(in the rows, 128 means zero)
Known rows, with every way that one mark hangs from another
U{N{F{A} J X}}: [106  55 127 168 151 157 122 121  91 104 110 122 176 172 157 154 179 188
 105 102 167]
P{X{N{F S}}}: [132 156 144 152 170 147 104 141 101 117 138 125 186 134 105 149 169 149
 142 172 155]
X{N}: [112 141 125 154 164 123 113 146 102  87 126 131 171 141 123 152 158 135
 136 151 141]
N{J{U} S}: [145 102 116 157 156 134 102 113  91  89 120 130 200 167 104 126 171 180
 109 154 190]
N{J}: [126 111 111 171 145 121 120 123  88  91 118 130 177 148 125 143 147 167
 131 133 153]
S{N{F{A} J{U}}}: [ 95 102 111 160 158 126 128 133  92 109 146 113 205 189 138 158 143 187
 117 131 185]
J{N{F S X} U}: [116 113 138 159 172 182  99 135  89 109 126 122 186 180 113 129 194 195
  96 131 206]
N{F J S X}: [142  93 141 168 137 159 120 111  95 111 121 113 183 155 114 133 184 203
 115 139 204]
J{N{X}}: [115 115 125 164 181 157 114 145  87  92 108 134 171 158 134 145 168 172
 124 127 163]
P{X{N{F{A} S}}}: [119 130 131 147 179 143 119 147 101 121 143 134 184 142 124 161 171 150
 133 170 163]
U{J N{F}}: [ 95 108 166 150 146 163 102 128  93  88 121 122 168 163 126 143 150 148
 110 105 125]
S{N}: [ 98 143 124 147 161 113 139 138  90 106 122 129 181 150 132 141 123 153
 142 160 136]
F{N{S}}: [105 134 131 159 161 126 124 130  75  95 141 134 167 130 129 138 150 151
 117 151 151]
S{N{F{A}}}: [ 74 122 125 151 153 124 153 138  93 120 152 130 171 160 152 158 129 159
 135 143 148]
P{X}: [124 139 113 168 177 127 119 155  89 104 120 143 181 119 134 145 143 145
 160 171 119]
N{S}: [125 120 131 153 154 129 133 125  93 110 124 139 164 135 118 123 158 157
 123 166 160]
P{X{N{F J S}}}: [149 138 135 160 164 146  91 124  96 102 129 117 201 144 102 150 176 167
 135 155 175]
U{J{N{F S}}}: [111 127 155 145 156 176 100 125  82 100 127 130 171 170 105 131 158 172
 103 114 175]
P{X{N{S}}}: [145 147 130 143 185 127 103 144  95 103 119 135 192 131 102 145 169 140
 142 190 152]
U{N{J}}: [117  98 119 163 148 132 107 112  87  83  97 132 176 161 127 135 150 157
 116 116 131]
S{N{X}}: [116 122 133 150 168 127 140 141  97 105 113 125 186 151 137 148 146 172
 141 166 155]
J{U{N{F{A} S}}}: [ 89  79 134 142 155 162 115 122  98 116 134 131 177 179 132 127 177 166
  88 134 166]

Rows
[114  69 112 173 164 151 117 136  98 103 139 116 194 178 143 160 184 203
 119 122 200] => N{F{A} J{U} X}
[116  93 145 157 128 157 110 100  91 107 113 120 174 165 111 123 162 175
  95 115 161] => U{N{F J S}}
[111 143 150 147 149 147 117 128 105 112 141 120 167 145 105 139 170 153
 121 153 168] => X{N{F S}}
[126 103 116 183 179 129  94 139  80  69 124 112 200 162 135 156 173 187
 113 127 175] => F{N{J{U} X}}
[138  95 124 168 176 140  98 126  78  78 123 113 206 165 117 141 186 196
 101 140 204] => F{N{J{U} S X}}
[ 95  97 115 169 180 130 138 158  76  94 138 135 164 140 167 170 159 165
 129 140 155] => F{A N{X}}
[135 149 125 172 163 137  91 139  97  95 129 115 198 145 118 164 161 156
 148 139 150] => P{X{N{F J}}}
[103 132 146 162 158 142 137 136  98 113 130 112 178 155 137 149 149 182
 136 151 157] => S{N{F X}}
[146  70 140 150 153 153 107 104  90  94  82 123 191 162 118 123 187 187
 102 134 180] => U{N{J S X}}
[105  91 131 155 171 176 134 135  87 124 128 134 165 169 137 144 182 192
 104 125 201] => J{N{F{A} S X}}
[131  78 152 162 138 170 107 101  93 103 102 113 181 166 120 124 187 199
  94 117 181] => U{N{F J S X}}
[126 106 166 149 169 190 101 128  88 100 115 123 178 173 109 136 186 192
 104 122 199] => U{J{N{F S X}}}
[ 93 108 116 152 170 118 138 137  70 104 149 142 163 139 147 149 151 157
 113 149 161] => F{A N{S}}
[102 118 136 144 156 142 135 133 101 117 150 127 166 153 126 150 173 151
 118 152 177] => X{N{F{A} S}}
[109  92 169 157 157 178  98 132  93  88 108 117 176 166 133 146 174 168
 108 110 148] => U{J N{F X}}
[125 108 137 165 129 148 122 111  94 109 136 123 176 150 110 125 161 184
 115 137 179] => N{F J S}
[100  88 125 167 162 151 150 146  99 120 141 128 160 146 156 157 172 177
 133 135 169] => N{F{A} X}
[135 102 121 160 175 125 109 131  93  87 106 109 224 184 121 146 161 193
 126 151 189] => S{N{J{U} X}}
